Every row comes from one small tree of marks. The marks that hang from a mark follow it in brackets, in alphabetical order. Every link used is in the known rows. Which tree was each row made from?
Known rows:
terak{pipob}: [-40  23  46  -7 -45 -21 -20 -11  -3 -26 -18  -9   8 -48 -33  15  21 -10
  -3  27 -35  25  -4 -16  13 -14  31  17]
momi{gere{dimib{zolim} lotama}}: [ 26 -33 -33 -25  46 -15  48  44   6  61  20   8 -19   3   4  14   2   4
  16 -37 -21 -30 -17  12 -32   7  27 -10]
puge{pipob}: [  4   7  46  -6 -34  16 -26 -35 -17   0 -20  27 -19 -29 -29  29   4  15
   7  28 -65 -33   1 -29 -22  -7  21  12]
pipob{terak{ginep}}: [-14  29  18 -42  14 -53  -7  29  13 -41 -16   2 -38 -20 -31   5  35 -18
 -20  51  -1  11 -35  -6 -45  16 -12  14]
gere{dimib{momi}}: [-13  11 -12  -3 -14 -21 -18 -38   3  13 -27  31  16 -28  31  12   7  11
 -20 -18 -12 -24  12 -30  24   7 -33  13]
gere{lotama momi}: [ 15  25   2  -5 -15  -4  10 -24  16  -5 -18 -34  -1  15   8  23 -23  29
 -22  -3  19 -28   8  12 -38 -20   5  11]
puge{pipob{terak}}: [-17  13  25 -29 -11  -9 -24 -15 -14 -23  -5  33 -58 -40 -33  27 -27   7
  35  50 -28 -44 -20 -19 -39  21  -6  -3]
momi{gere{lotama zolim}}: [ 27 -51   2  -7  20  -4  21  50   6  36  18 -17 -23  25  -5  14   0  19
  13 -14  -6  12   6 -26 -15 -16  50  -2]
dimib{momi{gere}}: [-43 -34  29 -38 -12 -13 -28   2  21  -6 -45   8 -19 -21   3   5  -1  -5
 -35 -40 -40   1   1 -46  -6  17   0  35]
vavi{gere{lotama{ginep}}}: [ 13  18  51  54   2 -17 -22 -36 -16  32   8 -17 -22 -13 -24   1   0  18
  -7 -42 -11  44   9 -12 -39  -9  -2   2]
dimib{gere{lotama zolim} momi}: [ 42  -4 -42   5 -16  52  46   9  16  -8  41  17  24  24 -26   2 -34  -1
   6 -23  15 -22  35  29  27   3   7   0]
zolim{dimib{momi} gere}: [-41  38  -1 -20 -21  75 -48  24  22 -40 -20  -7   5   5  26 -42   0 -26
 -23  32  14  14  -3  17  69  34 -13  39]
zolim{gere{dimib lotama momi}}: [ 23  51 -40  -8 -10  39  22  -2  27  15 -17 -39  30  36  53  15 -25  23
  -2  30  43 -41  -8  29 -11 -17 -14  11]
zolim{gere}: [-19  58  24 -11 -16  48 -37  25  21 -25 -36 -10 -16 -16 -12   0 -11 -20
 -15  32 -41  16 -19 -26   3  -6   8  38]
puge{pipob{terak{ginep}}}: [  5  12  25 -46 -10 -24  -1   1  -7 -31  -9  20 -34 -18 -40  20  32  -7
  13  76 -19 -32 -31   5 -52  18   4   6]
ginep{terak}: [-25   8  34 -16   3 -32 -37  -6 -40 -43 -10  19 -48 -13  16   8  18 -28
 -35 -27 -30 -16 -12 -46   7 -39   7 -10]
lotama{gere{dimib} ginep}: [ -9 -18  20  40 -17 -13 -59 -80 -15  32 -60  27  19 -17   5 -33  20 -34
 -22  -1  -6  36 -25 -35  -4  -7 -60 -10]
vavi{gere{dimib lotama}}: [ 47  44   7  10   5 -23  10  -5  -7  80  30   5  -1   3  23  42  -2  65
  10 -35  -1 -11  16  -6 -26 -13  -3 -14]
pipob{puge terak{ginep}}: [-17  56  31 -63  32 -27 -28  53  50 -43  -2  12 -51 -21 -19  27  12   2
  14  82  21  11 -55  25 -54  54 -35  -4]
momi{gere{zolim{dimib}}}: [-22 -59  18 -15  29  -2  -6  67  -7   6  14  -3  -6  23  13 -29  34  13
   8  20  -3  41   2 -24  35  19  28   0]
dimib{momi{gere{lotama}}}: [  1 -37  11 -35  -9   2  -8   9  29  19 -17  -9 -35   3   7  15 -14   7
 -29 -48   5 -15   6 -16 -19  12  19  29]
lotama{gere{dimib momi zolim}}: [  7  -6 -50   7 -23  -4   1 -47 -17  35 -43   6  85  31  44 -10 -13   9
  12  16  14  -8   2  -5  18 -39 -43 -35]
terak{ginep pipob}: [-18  21  46 -20 -47 -37   4   4   2 -33 -23 -20  35 -25 -41  10  80 -21
 -25  54 -28  35 -16   9   0 -18  42  26]
momi{gere{lotama zolim{dimib}}}: [ 21 -63   1 -10  32  14  15  74   0  30  44 -20 -21  50  17 -19  22  24
  12  12  38  25   9   5  23  12  47  -9]
dimib{momi}: [-28  17  17  -8 -26  -2 -34 -30   8 -19 -35  17  -6 -35  -2   5  -7  -7
 -32 -21 -30  -5  11 -30  14   2 -14  29]
lotama{ginep{terak}}: [-44 -23  51  33  11 -44 -50 -45 -55 -56 -24  14 -44 -21   6 -26  36 -59
 -39 -29 -20  19 -18 -50   4 -33 -15 -12]
pipob{terak}: [-34  31  19 -27  18 -37 -30  14   9 -32 -11  14 -64 -41 -22  11 -25  -5
   4  24  -9  -1 -24 -32 -31  19 -23   4]
momi{gere{dimib zolim}}: [ -2 -53  -7  -3  29 -36  19  36 -10  44  -2  13  14   8  28  11  24  22
  19   0 -26   9   3 -55   7 -10  13 -10]
vavi{gere{dimib{zolim}}}: [  0  50 -18   4  26 -28  26   8 -28  53  19  29  27 -33  -4  16  -1  22
  27 -42 -74  -5   0   2 -11  -5 -10 -22]
pipob{puge terak}: [-37  57  32 -50  32 -12 -49  39  46 -34   3  25 -76 -41 -13  32 -49  15
  38  57  12   0 -43   1 -43  58 -44 -15]

Which tree is each row?
[-16  20 -32 -24  -4  41  36   6  16 -42   4  43  22 -31 -58 -14 -34 -45
  -9 -42 -65 -26   6  38  11  30 -15  13] => dimib{gere momi zolim}
[ 30  17 -24   1  -3 -21  28 -32  12  29  -9 -21  20  22  43  28  -7  45
  -9   2  40 -47   8  13 -26 -17 -16  -6] => gere{dimib lotama momi}
[-22 -82  25  13  10   7 -27  -7  13  -1  -5 -18 -32  17  16 -50  25 -15
 -32 -25  56  32   1  10  16  48  -5  21] => zolim{dimib{momi{gere{lotama{ginep}}}}}
[ 23 -31   4  73  16  -2  -1 -21 -22   6  15 -16  -7   4 -21 -18  10 -14
  13   1  15  40  10 -17  -1 -25  17  -9] => gere{lotama{ginep} zolim}
[ 15  14   2  54   2 -42  21 -68 -16  46  -7 -30  40  16  35   6  -2  49
   2 -34  30   2  13  14 -40 -13 -42 -17] => vavi{gere{dimib lotama{ginep} momi}}
[  9 -13 -49  49  31 -22  51 -52 -18  14  -4 -19  35   2  11 -21  -4 -13
  10 -19  17 -24  -7  44 -26  -8 -27 -22] => gere{dimib{zolim} lotama{ginep} momi}
[ 29  17 -50 -21   0  58  56  12  24 -16  35  27   8  -7 -55  -4 -46 -30
  -5 -51 -22 -43  12  66  -2  24   3   7] => dimib{gere{lotama} momi zolim}
[ 44 -12 -63  25   1   0  28 -15 -10  43  31  10  31  15  42  12  -4  22
  20 -16  41 -30  31   0  43 -16  -1 -17] => gere{dimib{momi} lotama zolim}
[-53  33  52 -41 -20 -15 -43  16 -10 -59  12  13 -23 -29  11  29   8 -19
  20  31  -2   0 -34  14  24  -8  11 -33] => ginep{terak{pipob{puge}}}
[-20  48  58 -43 -32 -11 -17  28  40 -36  -9 -10  21 -27 -31  31  56   0
   8  87  -5  36 -37  41 -10  19  21   8] => terak{ginep pipob{puge}}
[-30 -55  -5 -14  -2  -9  -3  21   2   2 -22   7   9  -3   7  -4  -4  -7
  -2 -29 -31  14  16 -46  24   0  15  14] => dimib{momi{gere{zolim}}}
[-28 -86  22   1   9 -30 -27 -31 -29 -26 -14  -5 -55  13  32 -23  14 -54
 -44 -82  28  -8  -9 -27  -1 -12  -1  -2] => dimib{momi{gere{lotama{ginep{terak}}}}}
[ 45  31   1  26   4   0  16  22 -22  51  47 -12   6  15  -7  26 -16  46
  29 -28 -16  20  29  -6  -5 -35  32 -20] => vavi{gere{lotama zolim}}
[ 44  -4 -59  24   8 -17  52 -15 -10  35  17 -24  50  40  50  19  -8  46
  24  11  47 -35  23  13   6 -36  -1 -27] => gere{dimib lotama momi zolim}
[ 29  11 -69  -1  14   6  38 -12  -1  36  24  23  14 -13  13   6 -16  -7
   9 -44   2 -51   9  37  15   5  -4 -10] => gere{dimib{momi zolim} lotama}
[ 41   4 -37   3  -6  34  72  10  18 -18  28 -17  44  47 -19   8 -37  22
  12   3  23 -27  27  43 -12 -15   4 -12] => dimib{gere{lotama momi zolim}}
[-19  22  -5  13   2  -7  13  16 -28   2  20 -27  60  35  32 -19   1  55
  19  10   7  28  30  20  33  -6  -8 -24] => vavi{gere{momi zolim{dimib}}}
[ 18 -44   3  70  26  13  -7   1 -26  -1  40 -19  -5  27   0 -51  33  -8
  12  27  56  53  11  15  40   5  13 -16] => gere{lotama{ginep} zolim{dimib}}
[  9 -82  20  45  29 -15   8  13 -10  21   5 -24 -23  18 -16 -19  15 -13
  10 -16   7  46   0 -33 -19  -9  30  -2] => momi{gere{lotama{ginep} zolim}}
[ -1  -3 -23   1 -17  36  26   3   8 -33  11  33  39  -1 -30  -9 -21 -14
   0 -14 -28  -4  31  -2  37   9 -11   7] => dimib{gere{zolim} momi}
[  5 -50 -23  63   8  23 -11 -23 -22 -10  32 -13  13  24  17 -59  20 -18
   3   3  72  37  26  25  66  16  -5  -8] => gere{lotama{ginep} zolim{dimib{momi}}}
[ -8   1 -22   0 -35  15 -16 -38 -10   2 -53  -9  63  24  10 -18 -27  -9
  -2  11  -6  12   1  -7   7 -41 -23 -19] => lotama{gere{momi zolim}}
[-11  18 -41  37   4  72   0 -12   5 -26 -10 -17   2 -13 -24 -47 -31 -78
   1 -20  -5   7 -12  45  17  11  -3  22] => dimib{momi zolim{gere{lotama{ginep}}}}
[ 56   1 -18   8   4  41  50  34  12   2  52  10   8  26 -42   9 -20   9
  15   0   1  -4  21  19   0  -8  25  -9] => dimib{gere{lotama zolim}}
[  4  35 -17 -17 -19  88 -29  28  31 -16  12 -23  -9  27  30 -31 -12 -12
 -18  23  57  -3   3  46  56  28   4  32] => zolim{dimib{momi} gere{lotama}}
